Known rows, with every way that one mark hangs from another:
(Q_99 (Q_330 Q_289)): [-3.59 -0.60  0.47 -1.33 -2.30 -2.65  0.05  0.35  1.05  2.15 -0.74 -1.87
  2.34 -1.21  1.49  4.17 -1.15 -0.23 -0.92]
(Q_898 Q_571): [-4.81  0.19  0.21 -0.10 -5.34 -1.32 -0.64  1.45  0.04  0.77  0.13  2.41
  1.37 -2.90 -0.48 -1.86 -2.51 -3.54 -0.01]
(Q_330 Q_99 Q_571): [-2.08  0.16  0.32 -1.11  1.83  0.97 -3.21  0.40 -1.30  0.21 -3.89  3.77
 -0.08 -4.48  0.08 -2.12 -0.07 -2.51  2.60]
(Q_9 (Q_289 Q_971) Q_969): [ 0.04  0.17  0.19  3.22  0.36 -0.22 -1.30  0.52  2.87 -3.54  0.97  5.21
 -2.51  0.97  1.20  0.04 -2.13 -1.11  0.22]
(Q_330 Q_99 Q_289 Q_571): [-1.34  0.97 -0.34 -2.85  2.85 -1.01 -3.02 -1.87 -2.17  0.58 -7.13  2.66
  1.06 -2.70 -0.11 -0.51 -1.19 -2.25  2.34]
(Q_9 (Q_289 Q_330 Q_971) Q_969): [ 1.44  0.27  0.18  1.73  0.85 -0.26  0.50  0.56  2.74 -2.65  1.74  3.08
 -2.38  2.60  1.82  1.60 -0.22 -0.68 -0.69]
(Q_9 (Q_289 (Q_330 Q_571) Q_971) Q_969): [ 1.50  1.34  0.29  1.74  0.94  0.03 -0.26  0.26  2.17 -2.92 -0.28  4.41
 -2.32  3.03  1.45  1.43 -0.32 -1.21 -0.82]
(Q_969 (Q_9 (Q_289 Q_330))): [-2.30 -0.66 -0.01  2.49 -3.72 -1.55 -1.45  2.46  0.79  0.70  3.25 -1.98
 -0.48  1.54 -1.84  0.92  1.36  2.94  0.16]
(Q_847 Q_971): [-3.25  1.14 -0.28  0.70 -0.53  0.32 -1.17  0.79 -2.09 -3.06  4.54  0.78
 -1.93 -2.79 -1.30 -1.74  1.34 -1.52  0.66]
(Q_9 Q_289 Q_969): [-1.67 -0.77  0.66  4.35 -0.47 -1.41 -2.81  2.01  4.19 -2.41  0.72  5.06
 -3.08  0.62  1.74  0.62 -2.17 -1.24  0.38]
(Q_969 (Q_9 (Q_289 (Q_330 Q_571) Q_971))): [-1.09  0.76 -0.24  1.66 -3.09 -0.51 -0.95  1.18 -0.54 -0.24  1.97 -0.96
 -0.07  2.13 -2.46  0.43  1.39  2.60 -0.03]
(Q_99 (Q_330 (Q_289 Q_9) Q_571)): [-2.26  0.63  0.58 -0.48 -1.90 -1.35  0.21 -0.54  0.15  2.52 -3.07 -2.01
  2.95  0.45  0.49  3.12 -0.97 -0.14 -1.55]
(Q_9 (Q_289 Q_330 Q_971)): [-0.28  1.28  0.04 -0.57 -0.09 -0.19  2.19 -0.32  1.46 -1.51  1.90 -0.02
 -1.21  0.96  0.44  0.68  0.81 -1.41  0.26]
(Q_289 Q_9): [-1.03 -2.02  0.40  1.35 -2.46  1.20  0.63  1.93  0.00  1.76  4.39 -3.54
 -1.01 -2.26 -0.28 -2.28  0.84  0.14 -0.20]
(Q_330 Q_99 (Q_289 (Q_9 Q_969) Q_971) Q_571): [ 2.97  0.98 -0.80 -1.79  4.56  1.30 -0.55 -3.43 -2.92 -0.05 -6.10  1.35
  1.69 -0.25 -0.70 -1.78 -1.14 -0.45  0.96]
(Q_969 (Q_9 (Q_289 Q_971))): [-2.10 -0.05 -0.32  2.66 -3.42 -0.69 -1.62  1.40 -0.04 -0.71  2.88 -0.45
 -0.19  0.68 -2.70 -0.59  0.06  2.63  0.66]
(Q_99 (Q_330 (Q_289 Q_9 Q_971) Q_571)): [-1.11  1.25  0.22 -1.32 -1.25 -0.52  1.17 -1.52 -0.72  1.73 -2.92 -1.95
  3.39  0.67  0.11  2.68 -0.98 -0.05 -1.69]
(Q_289 Q_330): [-1.54 -1.19  0.54 -2.31 -2.42 -0.41  0.56  2.81  0.01  1.59  4.25 -2.33
 -1.82 -1.79  1.64  1.58  2.87 -1.00 -0.42]
(Q_969 (Q_9 Q_289)): [-3.24 -0.70 -0.09  3.55 -4.05 -1.52 -2.70  2.39  0.79  0.11  2.73 -0.49
 -0.59  0.42 -2.30 -0.13  0.03  2.58  0.86]
(Q_99 (Q_330 (Q_289 Q_971) Q_571)): [-2.34  1.58  0.33 -2.14 -1.55 -1.31 -0.08 -1.12 -0.65  1.00 -3.57  0.12
  2.80 -0.19  0.61  3.52 -1.36 -1.01 -1.17]
(Q_477 (Q_9 Q_289 Q_969)): [-1.19 -2.07  0.80  3.34 -1.64 -1.13 -0.58  1.85  3.86 -1.09  2.70  1.60
  0.24 -1.34 -0.59 -1.97 -2.94  2.54  0.25]

Rows:
[ 2.83 -1.22 -1.06 -1.82  4.33  0.64  1.06 -2.91 -1.73  0.41 -1.87 -1.37
  1.52 -1.19 -0.03 -1.54 -0.95  0.68  1.14]	(Q_330 Q_99 (Q_289 (Q_9 Q_969) Q_971))
[ 2.15  1.03  0.00  1.28  3.20  0.48 -0.11 -0.54  2.03 -2.70 -1.75  4.66
 -1.56  2.44  1.52  0.89 -0.29 -1.06  0.10]	(Q_9 (Q_289 (Q_330 Q_99 Q_571) Q_971) Q_969)
[ 0.31  1.96 -0.80 -4.05  3.75  0.12 -1.54 -3.38 -3.44 -0.60 -6.91  2.77
  1.62 -2.34 -0.74 -1.15 -1.18 -2.15  2.18]	(Q_330 Q_99 (Q_289 Q_971) Q_571)
[-1.18  1.08  0.37  0.10  1.43 -0.66  0.09  0.09  1.97 -0.51 -1.81  1.44
 -0.85  0.45  0.69  0.64  0.70 -1.94  1.27]	(Q_9 (Q_289 (Q_330 Q_99 Q_571)))
[-1.11 -0.01 -0.36  1.61 -3.14 -0.72 -0.40  1.38 -0.10 -0.08  3.43 -1.90
 -0.09  1.80 -2.24  0.49  1.45  3.00  0.03]	(Q_969 (Q_9 (Q_289 Q_330 Q_971)))
[ 2.01 -0.64 -1.14 -3.02  3.91  0.67  1.82 -3.31 -2.36  1.01 -1.76 -2.92
  2.17 -2.00 -0.64 -1.95 -0.49  0.33  1.59]	(Q_330 Q_99 (Q_289 Q_9 Q_971))
[-0.45 -0.22  0.41 -2.99  0.97  0.53 -0.33  1.19 -1.04  1.55 -0.65 -0.15
 -0.50 -2.08  1.19  0.55  2.74 -1.50  0.76]	(Q_289 (Q_330 Q_99 Q_571))
[ 2.18 -2.58  0.47  0.84 -1.29  1.20  1.96  2.71  0.82  2.32  5.39 -4.41
 -1.68  1.23  1.64  0.52  2.86  1.46 -2.20]	(Q_289 (Q_9 Q_969) Q_330)
[-0.60  0.55 -0.40  1.37 -1.49 -0.21 -0.79  0.63 -0.59 -0.14  1.01 -0.80
  0.56  1.68 -2.49 -0.05  1.39  2.67  0.59]	(Q_969 (Q_9 (Q_289 (Q_330 Q_99 Q_571) Q_971)))
[ 2.60 -1.38 -0.20  1.26 -0.58  2.89  1.49  0.42 -0.82 -0.63  4.64 -1.34
 -1.01 -0.56 -0.10 -2.56  0.13  0.85 -1.06]	(Q_289 (Q_9 Q_969) Q_971)
[ 1.13 -0.31  0.58 -0.72 -1.70  1.70  2.06  1.59 -0.94  2.74  2.57 -4.67
 -0.66  0.74  0.13 -0.22  3.41  0.08 -1.64]	(Q_289 Q_9 (Q_330 Q_571))
[-0.26 -1.57 -0.09  0.30 -1.16 -1.31 -0.84  0.34 -0.14  1.23  0.72 -1.92
 -0.72 -0.27  0.50  0.27 -0.98  0.26 -0.60]	(Q_330 (Q_289 (Q_9 Q_969)))
[-0.52  0.94  0.25 -0.52 -0.97 -0.53  0.61 -1.23 -0.26  1.38 -2.95 -0.88
  2.93  1.25  0.57  2.95 -1.30  0.21 -2.04]	(Q_99 (Q_330 (Q_289 (Q_9 Q_969) Q_971) Q_571))
[ 1.43 -0.55 -0.59 -0.90 -0.28 -0.03  0.66 -1.19 -1.47  0.04  1.03 -1.83
 -0.18  0.13 -0.04 -0.36 -0.96  0.32 -0.75]	(Q_330 (Q_289 (Q_9 Q_969) Q_971))
[-0.21 -1.24  0.89  2.29 -1.24 -0.86  0.12  1.68  3.44 -0.61  1.81  1.11
  0.40  0.16 -0.37 -0.97 -1.59  2.48 -0.45]	(Q_477 (Q_9 (Q_289 (Q_330 Q_571)) Q_969))
[-0.19  0.39  0.78  2.94  0.06 -1.10 -1.75  1.81  3.50 -1.84 -0.60  4.32
 -2.87  2.70  2.04  2.11 -0.33 -1.28 -0.64]	(Q_9 (Q_289 (Q_330 Q_571)) Q_969)
[ 0.45  0.54 -0.41 -1.70  3.23  0.17 -1.20 -2.38 -2.30  1.61 -6.25 -0.27
  1.71 -1.39 -0.86 -1.61 -0.68 -0.89  1.63]	(Q_330 Q_99 (Q_289 Q_9) Q_571)
[-0.20  2.38  0.15 -0.55  0.07  0.14  1.41 -0.63  0.81 -1.78 -0.16  1.32
 -1.08  1.43  0.14  0.59  0.68 -2.02  0.21]	(Q_9 (Q_289 (Q_330 Q_571) Q_971))
[-0.25 -0.61  0.40 -0.14 -1.25 -0.18  2.91  0.19  2.05 -0.50  3.52 -1.98
  1.58 -1.10 -1.49 -1.89 -0.83  2.46  0.19]	(Q_477 (Q_9 (Q_289 Q_330 Q_971)))
[ 4.63  0.30 -0.01 -0.81  0.10  3.34  2.94  0.10 -1.83  0.35  2.88 -2.38
 -0.75  2.46  0.28 -0.53  2.77  0.79 -2.54]	(Q_289 (Q_9 Q_969) (Q_330 Q_571) Q_971)
[ 2.09 -0.01 -0.09  1.24  3.09  0.14  0.64 -0.24  2.62 -2.48  0.30  3.21
 -1.57  1.98  1.86  1.03 -0.23 -0.50  0.21]	(Q_9 (Q_289 (Q_330 Q_99) Q_971) Q_969)
[ 5.54 -1.67 -0.60 -1.52  3.20  3.44  4.31 -0.69 -1.25  0.91  3.75 -3.98
  0.32  0.84  0.80 -1.12  2.98  1.85 -1.13]	(Q_289 (Q_9 Q_969) (Q_330 Q_99) Q_971)
[ 3.23 -1.53  0.28  0.26  2.06  2.23  1.12  1.06 -0.19  2.21  0.45 -2.22
 -0.34  0.96  1.11 -0.45  2.75  0.92 -0.98]	(Q_289 (Q_9 Q_969) (Q_330 Q_99 Q_571))
[ 1.25  0.05 -0.33 -0.61  3.67  0.05 -2.04 -1.98 -1.63  1.08 -6.37  1.24
  1.15 -0.65 -0.17 -1.17 -1.14 -0.51  1.10]	(Q_330 Q_99 (Q_289 (Q_9 Q_969)) Q_571)
[ 0.19 -0.22 -1.05 -4.13  3.53 -0.50  0.02 -2.76 -2.31 -0.06 -2.67 -0.01
  1.47 -3.33  0.05 -0.81 -0.91 -1.00  2.36]	(Q_330 Q_99 (Q_289 Q_971))
[ 0.65 -0.02 -0.59 -2.04 -0.71 -0.11  1.50 -1.65 -2.10  0.60  1.08 -3.31
  0.42 -0.69 -0.75 -0.80 -0.48  0.02 -0.24]	(Q_330 (Q_289 Q_9 Q_971))
[ 1.52  1.62 -0.35 -0.81 -0.05  0.56 -0.91 -1.81 -2.58 -0.44 -3.27  0.93
  0.01  1.10 -0.78 -0.63 -1.23 -0.83 -0.91]	(Q_330 (Q_289 (Q_9 Q_969) Q_971) Q_571)
